(in the rows, 128 means zero)
Known rows, with every step that occurs:
bositus > torur > semiz: [136 130 127 102 121 110 125 129 136 124 126 148 127 135 174 136 226 145
 111 137 150 110 121 131]
bositus > fimi > semiz > vesa > poregam > torur: [116 121 155 116 134  71 170 123 118 132 114 141  99  91  89 127 133 130
  97 137 155 138 119 111]
torur > poregam > fimi: [116 137 104 113 121 110 129 125 146 131  86 148 134  93 136 139 117 125
 124 127 143 124 158 117]
fimi > bositus > vesa: [132 128 162 119 125  95  92 132 114 120  86 136 120  51 117 129 154 135
 140 135 118 114 128 134]
bositus > fimi > poregam: [122 134 136 117 122  96 122 126 133 116 149 147 128 146 123 123 106 130
 121 113 106 138 146 103]
fimi > bositus: [126 130 152 144 113 109 114 123 116 116  92 121 122  89 117 127 104 134
 145 131 109 132 130 130]
semiz > vesa > bositus > torur: [147 138 135  66 135 108 140 123  87 132 145 146 102  63 135 128 148 145
 123 153 171 140 126 144]
semiz > vesa: [136 122 131 120 145 122 146 129 116 133 131 135 114  91 123 136 124 136
 109 138 134 127 136 132]
torur > bositus > fimi > poregam > vesa > semiz: [106 129 149  62 123  75 139 129 142 120 185 151 106  45 158 137 137 129
 138 134 131 134 166 119]
poregam > torur: [124 131 131 110 114 123 141 132 135 136 126 104 123 146  91 134 152 119
 136 137 150 141 117 131]
fimi > semiz > vesa > bositus > torur > poregam: [149 138 139  73 136  82 148 111  91 127 124 167  93  31 145 138 163 161
 102 145 195 133 120 133]
poregam > fimi > bositus > torur: [110 135 151 121  95  85  93 119 130 115  65 139 128 100 111 120 136 115
 151 136 134 133 150 128]
poregam > fimi > semiz > vesa > bositus: [116 113 147 101 146  78 138 119 105 119 132 139 103  20 118 121  99 119
 116 144 157 132 161 137]
fimi > semiz > vesa > bositus: [136 116 153 107 152  94 150 119  91 121 150 135  98  32 128 127 109 139
 110 144 160 133 132 138]
fimi > poregam > vesa: [110 127 147  94 135 120 133 130 128 130 156 136 117  94 111 136 116 114
 130 121 141 130 176 123]
semiz > vesa > bositus > fimi > poregam > torur: [133 137 141  59 128  83 154 128 100 128 174 127 100  79  93 132 101 136
 122 143 149 161 145 120]
semiz > vesa > bositus > fimi > poregam: [136 134 138  75 141  85 143 124  93 120 176 152 102  62 129 127  76 146
 116 135 124 148 155 118]
semiz > vesa > poregam > torur: [122 134 127  99 135 122 172 131 109 153 118 126  98  89  95 139 108 128
 109 144 169 144 136 129]
poregam > fimi > bositus > torur > semiz > vesa: [121 123 145 107 117  68 118 125 126 115  68 151 114  49 150 137 179 139
 114 152 143 115 163 133]
torur > bositus > fimi > semiz > vesa > poregam: [117 124 138 111 136  71 158 114 115 126 135 158 103  30 156 140 111 147
 110 139 151 116 127 117]
bositus > fimi > poregam > torur: [118 137 139  99 109  93 135 129 138 125 147 125 122 169  88 128 129 122
 129 123 130 150 135 107]
poregam > torur > semiz > vesa: [135 119 129  95 137 109 166 137 134 138 131 117 111  93 133 151 195 141
  98 151 157 122 132 136]
poregam > fimi > semiz: [101 112 144 144 127  86 119 121 141 113 104 134 129 106 113 119 129 104
 122 125 139 122 152 121]
bositus > torur > semiz > vesa > poregam > fimi: [114 130 115  84 134  90 147 128 127 138  96 174 109  58 169 136 173 133
  90 145 171 113 171 125]
vesa > poregam: [118 136 122 125 130 131 142 127 116 140 116 142 117 108 135 126  89 131
 119 125 140 129 139 122]

Rows:
[107 122 136 124 134  82 142 127 118 128  66 151 105   4 155 138  94 137
 106 145 132 116 184 126] => torur > semiz > vesa > poregam > fimi > bositus
[127 131 124 116 148 126 160 127 103 144 121 149 101  64 130 133  86 138
 100 136 148 131 147 126] => semiz > vesa > poregam
[119 121 142 122 116  70 126 115 140 110 145 136 129  88 152 133 150 139
 137 131 128 113 108 120] => torur > bositus > fimi > semiz
[ 96 124 133  91 131  75 110 123 128 126 110 160 116   4 151 134 143 115
 131 137 175  94 157 128] => torur > bositus > vesa > poregam > fimi > semiz
[120 135 140 103 118  81  94 129 129 121  45 158 126  11 122 138 147 133
 139 134 135 107 156 125] => torur > poregam > fimi > bositus > vesa
[130 139 158 122 100 100 104 119 114 117  84 135 122 112 118 124 156 137
 145 135 133 134 120 132] => fimi > bositus > torur
[130 124 119 111 153 119 167 131 114 141 124 154 105  53 174 144 133 152
  86 140 147 111 152 126] => torur > semiz > vesa > poregam
[119 119 146 134 153 102 159 120 102 131 118 152  95  56 122 130  98 133
  90 131 156 126 140 122] => fimi > semiz > vesa > poregam
[122 139 131  78 114  73 122 110 120 119 102 164 114  55 140 126 157 132
 129 135 188 129 143 126] => vesa > bositus > torur > poregam > fimi > semiz
[113 123 158 114 121  81  85 133 129 116  62 139 128  40 109 124 146 115
 147 137 116 110 158 131] => poregam > fimi > bositus > vesa
[121 139 120  74 119  90 170 125 126 144 136 131 106  51 128 148 116 145
 132 153 164 132 124 123] => semiz > vesa > poregam > torur > bositus > fimi
[155 150 118  54 132 108 149 119  92 139 127 164 100  31 154 142 149 165
 115 150 188 135 127 136] => semiz > vesa > bositus > torur > poregam
[132 138 126  60 138 119 148 125 115 143 133 144 113  14 146 143 130 143
 144 140 174 127 149 135] => torur > poregam > vesa > bositus
[130 120 155 116 131  71 128 118 112 109 147 140 119  86 132 112 132 138
 129 131 131 132 110 122] => vesa > bositus > fimi > semiz
[106 127 116 111 143 107 150 127 117 140  97 153 109  53 124 129  72 117
 108 137 150 129 177 122] => semiz > vesa > poregam > fimi
[106 133 140 102 106  71 152 117 136 128 132 129 112  88 124 136 138 132
 137 137 168 126 108 115] => vesa > poregam > torur > bositus > fimi > semiz
[116 125 146 104 105  66 139 118 147 117 143 114 125 108 115 139 171 132
 142 141 153 126  98 121] => poregam > torur > bositus > fimi > semiz
[116 122 149 118 139  98 173 124 108 139 118 129  92  75  84 136 123 124
  96 138 177 138 131 125] => fimi > semiz > vesa > poregam > torur
[ 97 132 114 120 126 113 132 127 131 135  95 146 124  96 126 121  77 108
 127 127 140 129 169 119] => vesa > poregam > fimi
[136 132 135  96 127  96 129 125 113 122 147 138 123  93 144 115 115 143
 142 136 120 136 117 124] => vesa > bositus > fimi
[124 135 147  35 130  96 132 127 112 128 175 152 107  61 170 140 197 140
 128 140 179 123 172 134] => fimi > poregam > vesa > bositus > torur > semiz
[125 125 155  81 138  67 146 117 123 124 128 159 114  18 139 133 157 146
 128 133 160 122 130 117] => torur > poregam > vesa > bositus > fimi > semiz
[129 125 135  85 129  77 161 134 136 125 153 136 110 113 126 146 170 144
  92 137 135 131 148 112] => bositus > fimi > poregam > torur > semiz > vesa
